Known rows, with every step that occurs:
nuzim, gogu, vozul, tazaken, purum: [-1.50  1.25 -0.11  2.59 -0.01 -5.45  0.36 -1.69 -1.60 -1.02 -1.35  0.00
  1.40  2.50 -0.25  1.21  2.54 -4.96]
purum, nuzim: [ 0.72  0.18 -3.69 -1.13  2.70  1.96 -1.68  0.24  0.76  0.19 -0.79 -0.09
  1.11 -3.53  2.42 -1.14 -0.04 -0.20]
nuzim, gogu, vozul: [ 0.41  0.23 -0.28  3.06  1.39 -3.27 -0.09 -0.91 -1.99 -0.48 -1.81  0.25
 -0.30  0.01  0.29  0.65  3.21 -4.06]
vozul, tazaken, purum, nuzim: [-3.27  1.22 -2.43 -1.02  0.46 -3.00 -0.49 -2.08  1.61 -0.16 -0.68 -0.75
  5.32  2.11  0.43  0.90 -0.26 -3.65]
gogu, vozul, tazaken: [-1.05 -1.81  1.81 -0.13 -0.04 -2.56  1.21 -1.49 -0.15  2.34 -3.15  0.38
  2.78  1.39 -1.64 -0.42  1.61 -4.84]
gogu, vozul: [ 0.60 -3.16  0.67  0.99  0.92 -0.03  0.62 -0.22 -0.70  2.28 -4.00  1.33
  0.55 -0.80  0.10 -0.58  2.02 -3.86]
bufed, gogu, vozul, tazaken, purum: [-1.75  0.69  2.21 -0.81 -2.74 -1.61 -0.89  0.28 -1.13  1.86 -1.73 -0.33
  0.46  1.17 -0.81  3.44 -0.24 -2.87]
vozul, tazaken, nuzim: [-2.07  1.44  0.95 -1.61  0.25 -4.05 -1.10 -0.45  0.98  2.47 -2.30 -0.27
  5.68  1.67 -1.10  0.78  0.86 -4.25]
gogu, nuzim, vozul, tazaken: [ 0.72 -2.24 -1.56 -0.51  1.12 -1.05 -1.31 -2.99  1.64 -0.09 -0.55 -0.63
  1.41  2.03  0.34  0.91  3.11 -0.73]
bufed, tazaken, nuzim, vozul: [ 3.25  0.08  2.18 -2.79  2.76 -0.95 -0.84  2.92 -2.86  3.13 -2.16  1.92
  2.94  2.17  1.04  2.54  0.34 -1.77]
tazaken, purum, nuzim: [-1.49 -0.16 -5.15  0.40  0.88  0.48 -1.36 -0.05  1.06 -1.15 -1.76  0.93
  1.73 -0.50  3.91  0.60 -0.43 -2.32]
bufed, nuzim: [ 2.03 -3.15 -2.15 -2.40  0.77  1.48 -3.92 -0.42  1.01  3.02 -0.59  2.39
  1.35 -0.67  2.34  0.63  1.40 -1.31]
gogu, nuzim: [ 0.04 -2.81 -2.51 -1.93  1.87  0.32 -2.24 -2.78  2.44  0.52 -2.08  0.33
  0.98  0.40  2.19  0.66  2.50 -0.75]
bufed, tazaken, nuzim, vozul, gogu: [ 1.94  1.04  2.66 -2.49  2.15 -1.06 -1.32  3.56 -2.14  3.31 -1.68  1.45
  2.96  2.43  0.52  2.80  0.72 -1.69]
purum, nuzim, vozul: [ 2.39 -0.13 -3.43  1.06  2.63  2.46 -1.19  0.83 -0.31 -0.46  0.11 -0.48
  0.06 -3.40  1.81 -0.96  0.84  0.44]
vozul, gogu: [-3.19  1.16 -0.38  1.98  2.45  0.97 -2.69  0.81  2.41  2.18 -0.32 -1.71
  2.92 -1.59 -0.69  1.20  3.45 -2.57]
vozul, gogu, nuzim: [-3.40  0.43 -0.79 -0.01  0.95  0.44 -3.51 -0.34  3.84  1.40 -0.24 -1.36
  1.65  0.20  0.39  1.01  3.82 -1.14]
gogu, nuzim, vozul, tazaken, purum: [-0.08 -2.12 -2.22 -0.22  0.33 -1.51 -1.23 -2.98  1.72 -0.66 -0.64 -0.26
  1.47  2.94  0.94  1.26  2.73 -1.16]

Rows:
[-0.23  2.28 -1.99 -0.18  0.43 -2.33 -0.87 -0.16 -0.64 -1.30 -0.18 -0.37
  0.22 -0.58  1.25 -1.04  0.44 -1.55] | purum, nuzim, gogu, vozul, tazaken
[-1.52  0.82 -4.35  1.44 -0.42 -1.71 -0.96  0.00 -0.12 -2.23 -1.55  1.08
  0.37  0.70  3.68  0.52  0.10 -2.97] | tazaken, purum, nuzim, gogu, vozul
[-1.54  0.64 -4.48  2.27  0.18  0.70 -1.54  0.90  1.00 -1.35 -0.47  0.15
  1.12 -0.27  2.89  0.81  0.60 -1.84] | tazaken, purum, nuzim, vozul, gogu
[ 1.41 -1.02 -0.30  2.86  2.97 -0.63  0.44 -1.49 -0.60  0.93  0.07 -1.46
  3.32 -0.04 -2.03  1.12  3.03 -2.69] | nuzim, vozul, tazaken
[-0.03  1.57  1.01  1.05 -1.36 -4.19 -1.85  2.38 -1.66  1.19 -3.78  1.88
  0.20  0.57  1.17  0.27  1.85 -4.15] | tazaken, nuzim, gogu, vozul
[-1.15  1.23  3.51 -1.63 -3.15 -1.92 -1.42  1.44 -1.38  2.88 -2.14 -0.06
  0.27  0.73 -1.19  2.92 -0.24 -2.49] | bufed, gogu, vozul, tazaken, nuzim
[-0.01  1.24  0.90  2.33 -0.40 -0.68 -2.62  3.76 -0.06  2.36 -2.28  0.49
  1.32 -0.73  0.18  0.71  2.68 -2.48] | tazaken, nuzim, vozul, gogu
[ 0.61  1.68 -2.60  0.37  0.84 -1.10 -1.14  0.43 -0.91 -1.37 -0.53  0.12
 -0.94 -1.69  2.02 -1.19  0.74 -1.14] | purum, nuzim, gogu, vozul
[ 0.96  1.05 -1.58 -3.18  2.87 -1.50 -0.58  0.77 -1.99  0.01 -0.83  1.42
  2.82  3.04  3.03  2.93 -1.04 -1.71] | bufed, tazaken, purum, nuzim, gogu
[-1.27 -0.81  2.57 -0.75 -1.74 -3.64  0.53  0.25 -0.39  2.89 -4.05  1.17
  2.69  1.89 -1.29 -0.60  1.02 -5.03] | gogu, vozul, tazaken, nuzim
[ 0.58  2.17 -3.72  0.25  2.35 -0.53 -1.86 -0.12 -0.22 -1.61  0.22 -0.50
  0.17 -2.44  2.50 -0.54  0.65 -0.53] | purum, nuzim, gogu
[-2.00 -0.97  0.11 -0.39 -1.58 -2.88  0.98 -0.89  0.10  0.93 -2.95  0.87
  2.41  2.38 -0.10 -0.44  0.33 -4.55] | gogu, vozul, tazaken, purum, nuzim
[-2.33  2.84  0.95 -0.59  0.02 -5.79 -1.27 -0.70  0.24  1.25 -1.51 -0.50
  4.90  2.26 -1.15  1.28  1.32 -4.50] | vozul, tazaken, nuzim, gogu
[ 2.01 -2.06 -1.28  0.36 -0.08  1.94 -4.23  1.22  0.83  2.63  1.18  1.28
  0.37 -0.18  0.78  0.91  3.05 -0.55] | bufed, nuzim, vozul, gogu
[ 0.86  0.10 -1.59 -3.80  3.02 -0.23 -0.44  0.82 -1.39  0.82 -1.34  1.75
  3.36  2.56  3.14  2.64 -1.47 -1.49] | bufed, tazaken, purum, nuzim
[-3.37  2.18 -2.68 -0.32  0.29 -4.22 -0.54 -2.29  0.99 -1.08 -0.10 -0.93
  4.81  2.65  0.39  1.24  0.05 -3.82] | vozul, tazaken, purum, nuzim, gogu
[ 1.23  0.83 -2.50  0.26  1.95  0.67 -0.81  0.01  0.15 -0.44  0.71 -1.11
  1.69 -1.83  0.55 -0.82  0.53 -0.21] | purum, nuzim, vozul, tazaken
